Each row comes from the steps of one walk. Every step used is in the known rows, and no mark comes twice. Write the walk behind each row, first mark first.
Known rows:
rotu/dolep/delav/nirovi: [  8 -46 -45 -15 -35 -43 -29 -20   5   2  -8 -24  29 -40 -14  74 -15   3
   0  -3   5 -23  15  32  10  25 -36  -1  36 -28  -7 -16]
dolep/delav/nirovi: [ -3 -40 -41 -18 -21 -44 -21  -1  -9  12 -11 -27   6 -39   4  50  -9   5
  -4   1  21  -2   8  20  -9  26 -35 -13   3 -25  -6  -3]
voba/nirovi/dozi/vegav/sozi: [ 11  23 -25 -21   4  23  28 -13 -20  22  12  18 -11  44  37  13  37  15
  13 -27  -9 -27  47   9  -5 -19  49  50  18  21 -13 -25]
kopu/dozi: [-17  28  10  24   2   7  12   2  16 -13 -17  -8   6  -3 -24  -9 -15  13
  18  30 -10  -2  -6  13  -2  21 -21  16   2  18  16   4]
rotu/dolep/delav: [  4 -45 -21   6 -15 -12 -10 -28  17 -19  -6 -10  40 -19 -12  59 -28 -17
  -1 -15  -1 -33  11  17  32   5 -28   8  47 -12 -14 -38]
delav/nirovi/sozi/kopu/dozi: [  8  43  -4 -14  18 -26 -19  -6  -5  26  -7 -48  14 -16 -30  -6   4  60
   6  21 -26  -7  -5  77 -14  44 -28   5   2 -17  24  59]
vegav/sozi: [ 12  -2 -17   9  11   7 -13  14 -15   9  14   4  12  14   6  22   7  -6
 -11 -14  -7  -9  26  13  -6 -12  -1  28 -14 -16 -20 -12]
nirovi/sozi/kopu/siliz: [ 44  29   4  -8  65   7 -15 -10   2 -15  -2 -13  44  10  -2   0  -5  17
 -16 -18 -25 -32 -17  54  12  42  10  -4   3 -16   7  49]
delav/dolep/rotu: [  1  14  56   8  -5  15  -8   6   4 -18  34   6  68   7  -2  10 -16 -42
  -7  -1 -20   9 -39  -6  11   4 -23 -14  37   1 -47   4]
nirovi/sozi/vegav: [-14  22   3 -31  13 -26   8  20   0   4  18 -35  11   6  -4  25 -20  24
 -24 -10  -5  -8   4  47  22   1   9   4  30  -9   5   4]
voba/nirovi: [  2  -1   2 -14   7  27  12  -5 -16  12 -18  15 -16  20  10 -10  -2   2
  15 -16   5 -10   6  10   9  29   8   6   0  24 -13  14]
dozi/nirovi: [ -1  11  16  -8 -11 -10   0  -8  15   1  20  10   4 -32  10  -9  11   6
  17  26 -18  10   1   2   3   6  25  -8   9  -7  -2  16]
dozi/vegav/sozi/nirovi/voba: [ 12  38 -23   9  39  -4  12  37  10 -26 -15 -20  36 -10  26  43  -1   8
  27  14 -10 -43  36  10 -54 -10  29  27  23  17  -4 -25]
vegav/dozi/nirovi/sozi/kopu: [  1  24  13  -5  30  -7  11 -34  -4  14  24  -3  31 -11  12   5  59  45
  21  15 -30  15  17  48   6 -10  52  -5  33 -47   6  42]
vegav/sozi/nirovi/dozi/kopu: [ 17  54 -26   8  10  19  26   9  22  -3 -13 -17  37  71  -9  49  53  39
  12 -41   7 -11  18  21  15 -41  18  -1  15  -5   7 -26]
rotu/dolep/delav/nirovi/dozi: [  3 -30 -41 -25 -60 -44 -13 -38  10  -2 -18 -25  24 -13 -14  68  24   8
  -9 -16  12  -5  15  36  19   5 -12   1  53 -29   1 -28]
dozi/nirovi/sozi/kopu/siliz: [ 43  39  20 -15  56  -3 -12 -16  19 -13  21  -3  50 -23  11 -10   8  19
   3  11 -41 -23 -15  59  16  46  36 -12  16 -24   5  65]
vegav/sozi/kopu: [ 33  27   4   5  40  17 -13  14 -27  21  10  -9  25  15  -2  10  22  16
   4 -17 -24 -11  20  38 -14 -15  -1  15  -7  -5  -6  17]
nirovi/sozi: [ -2  -9 -13 -11   3 -11  -6 -14   1  12  14 -12   8   8   7   0 -10   4
 -24 -15  -9 -10   7  22  18   3   8   4   4 -32 -12   2]
nirovi/sozi/vegav/dozi/kopu: [-19  18 -23  -2  34  -5  37   8  -3  -9   0 -19  27  39 -11  71  25  58
  15 -23  19  -5  29  44  20 -10  15  13  40 -40  23 -17]
siliz/kopu/dozi: [-18  53  11  24  13   0  22 -14  29   3 -26   2  11  -5 -20 -25 -11  26
   6  50 -18  -6 -19  31   9  58 -35  24  12   5  35  36]
sozi/vegav/dozi/kopu: [-17  28 -11   9  29   6  43  21  -6 -20 -16  -5  18  27 -17  67  32  57
  42  -8  19   6  21  24   3 -12   6   7  35  -7  36 -17]
dolep/delav/nirovi/sozi/kopu/siliz: [ 38  -8 -36 -25  44 -39 -34 -13  -3  -4 -10 -39  49 -27   4  49 -12  24
 -17 -17  -2 -32  -7  74   4  66 -24 -21   9 -46  -4  46]
delav/dolep: [ -7   0  39 -14   3  -2  -9   4  -2 -10  16   9  23  14   4  -8 -22 -21
  -3   9 -11  -1 -31   8  -2   4 -23  -9  25  -6 -21  11]
rotu/dolep/delav/nirovi/dozi/vegav: [  7 -19 -48 -35 -45 -52  -6 -44  18  -1   7 -30  20 -30   7  76  15  21
   7   1  -2 -32  30  19   1  -9   3  15  68 -14  13 -46]
nirovi/sozi/vegav/dozi/kopu/siliz: [  3  28 -31   4  66   1  29  13  13 -49 -10  -5  50  39  -6  80  15  48
  14 -21  14 -21  14  57  22  34  22  17  34 -36  27  -1]
rotu/dolep: [ 10  -6  -3   3 -14   2 -10 -18  15 -13  -1   5  22   0 -19  19  -7  -6
   4  -1 -17 -19   6  13  19   2  -2  13  29   0   2 -16]
voba/nirovi/dozi: [ -2  15   1 -25 -20  24  29 -22 -16  13 -26  15 -20  49  10 -16  38  10
   6 -30  13   4   6  13  19   8  32   7  20  21  -6   5]
nirovi/dozi/vegav/sozi: [ 10  24 -23  -5   1  -4  12  -8  -1  11  28   0   2  25  27  26  40  14
  -3 -12 -16 -19  42  -1 -14 -46  44  44  17  -5   0 -41]
rotu/dolep/delav/nirovi/dozi/kopu: [ 19 -29 -58 -16 -43 -26  -5 -41  17  -3 -24 -22  30   8 -26  88  28  35
  17 -30  27 -20  20  34  28   7 -30   0  53 -38  15 -40]

Which walk is each row?
[-27  27   9  -4   7 -21  36  31 -13 -43 -25   8  22 -42   9  41  41  31
  48  48  11  24  21  39 -38  14  50  14  58  -9  12   7] | sozi/vegav/dozi/nirovi/voba
[ 21  33   6   1  61   1   8 -26   8 -24   8   9  54 -13  16  19  48  36
  17  16 -34  -1   1  56   9  33  59   1  24 -45   9  57] | vegav/dozi/nirovi/sozi/kopu/siliz
[ 23  20  12 -26  42  26   5 -20 -26  34  -4 -10   8  31   8 -23   7  28
   2 -37 -14 -22   7  55  21  28  11   0  11   3  -9  46] | voba/nirovi/sozi/kopu
[ 15  56  12  28  42  25  -3  16 -11   6  -8 -17  27  11 -27   1   5  31
  21  13 -32 -16  13  51 -14   7 -24  31  -6  14   9  24] | vegav/sozi/kopu/dozi
[ 14   6 -23   4  25   0  -2   8  -5   9  36   1   9   0  25  30  -3   6
   8   2 -22 -34  44  -3 -24 -28  15  43  -1  -3  -8 -32] | dozi/vegav/sozi
[  2  32  -2   5  15  -4  11  31  13 -36 -50 -21  28  -8  -3  13   0   2
  17  11  12  -7  -8  13 -30  20  13 -18  19  20   1   4] | sozi/nirovi/voba
[-12  22   3 -43  19  -2  23  14 -17  13   1 -17  -2  25   9  15 -20  25
 -11 -29  -2 -17   9  58  29  33  16  11  32  15  -9  18] | voba/nirovi/sozi/vegav
[  7  57  -6  -2   1  12  38  -4  38 -13 -26 -22  22  60 -15  27  45  42
  21 -28  13  -2  -9   8  22 -25  20 -28  29  10  26 -14] | sozi/nirovi/dozi/kopu
[ 17   3 -33  37  54  27  21  -9  11 -50 -31  29  37  33  -5  54  32  25
  41  -8  19 -13   4   7   5  30  12  13   5 -26  23  -7] | vegav/dozi/kopu/siliz
[  1   0  10   2  -6  -9   2   7   1 -21 -17  19   8 -49  15  -6  13  -5
  32  40  -1   2   8  13 -31  27  23   3  21  -5  -8  13] | dozi/nirovi/voba
[ 31  27 -20   9  23  22  18 -16  24 -37 -27  14  23  51  -9  28  35  20
  16 -27  14 -16 -10  10  20  25  16   2  13  -9  20 -10] | nirovi/dozi/kopu/siliz
[-16 -16 -35 -50 -10 -73  -9  18  -8  15   9 -61  21 -33   4  77 -27  29
 -27 -12  13 -13  12  66  11  27 -25 -10  36 -34  -3   3] | dolep/delav/nirovi/sozi/vegav
[ 36   9 -18  17  48  24   4  -1  22 -37 -20  15  29  22  -7  32  -7  12
  24 -11  13 -31 -11   8  11  43 -12  -1  -6  -7  17   1] | dozi/kopu/siliz
[  7  71  27  11  48  10  16  -5  12  -3   5 -26  14 -18 -13 -17  -9  47
  47  41 -39 -34   2  21 -30   4 -11  17  22  42  48  16] | sozi/kopu/dozi/vegav
[  7  58  32  19  33  21   8   1   4  -1 -20 -24  18   0 -34 -20  -2  38
  30  23 -25  -9 -17  36  -8  19 -25   5   9  31  29  35] | sozi/kopu/dozi
[-18  17 -23 -15  40  21  46   1 -22   2 -15  -3  14  56   1  57  23  61
  33 -37  23 -12  32  55  29  23  20  20  42 -15  10  -2] | voba/nirovi/sozi/vegav/dozi/kopu
[ 13  63  28  21  32  16  -5   8   5   9  13  -9  35 -20 -16  -9  20  37
  38  40 -52  -8  11  55 -11  10  -2  22   4   8   9  41] | vegav/sozi/kopu/dozi/nirovi
[ 14  14 -39 -23 -27 -14   5 -15  -3  17 -17 -12 -12  26 -12  30  55  48
  19 -18  29  10   7  17  -5   2  -5 -10   6 -25  26  -2] | delav/nirovi/dozi/kopu
[-21  -7 -10  -1  -1 -15  16 -32   6   4  25  12  20 -14  24  20  44  24
   7  16 -15  20  27  25  14  -3  54  11  24 -57  -9  12] | vegav/dozi/nirovi/sozi
[-15  53  22  28   7  -7  22  -8  33 -23 -44  19  18 -53  -3 -30   1  23
  40  90 -15  -6 -13  42 -24  87 -10  30  33   2  26  50] | siliz/kopu/dozi/nirovi/voba
[ 35  26 -18  -6  28  49  29 -18   8 -26 -43  34  10  72   2  15  31  21
  29 -43  24 -26  -4  20  29  51  18   9  12  18   9   5] | voba/nirovi/dozi/kopu/siliz
[  0  13 -22 -33 -43 -33  -3 -12  -9  18 -12 -14 -18   3  -3  11  51  28
  -8  -4  13  28   1  19 -14  -1  15  -5   6 -18  12  13] | delav/nirovi/dozi
[ -8  61 -11  31  38   1  18  -7  26   9  10   3  18  -8   8   3 -11  33
  15  51 -39 -39  24  28 -15  34 -20  68   9   4  29   7] | siliz/kopu/dozi/vegav/sozi
[ 27 -27 -32 -32   3 -41 -38 -38  -5  24   1 -53  49 -31 -20  61  -8  28
 -12 -19 -16 -34  17  79  20  26 -35  -9  49 -46  -2  17] | rotu/dolep/delav/nirovi/sozi/kopu
[ 59  48  -7   6  85  16 -11  10  -4 -18  19   1  44   0  19  27   5  18
  20   0 -39 -55  18  27 -30  11  17  36  -1  12  12  16] | dozi/vegav/sozi/kopu/siliz
[  8 -15 -62 -27 -22 -49  -8  -9 -11  24  20 -28   9 -16  32  77  28  21
  -5 -14   8 -24  51  20 -25 -25   8  31  24 -31 -11 -44] | dolep/delav/nirovi/dozi/vegav/sozi
[-15  28  19  24  -5  -4  10  10  19 -35 -34   8  14 -51  -8 -14  -3  11
  47  71 -11  -2  -1  25 -35  50   2  21  24  11   9  17] | kopu/dozi/nirovi/voba
[ 10  46 -14   2  33  -5  13  25  21  -1  22 -25  29   8  19  40   1  18
  11   0 -28 -34  32   0 -19 -32  28  15   8  19   0 -22] | dozi/vegav/sozi/nirovi
[  1  26  -6 -19  -8 -11  27 -24  12   1  19  -1 -10  13  19   1  32  20
   9   2  -8  -9  16 -17 -10 -33  40  14  31  12  19 -29] | nirovi/dozi/vegav
[  8 -56 -55 -24 -28 -55 -36 -35   9  13   5 -38  35 -31  -8  73 -27   6
 -23 -17  -1 -32  25  53  25  28 -30   5  40 -57 -17 -14] | rotu/dolep/delav/nirovi/sozi
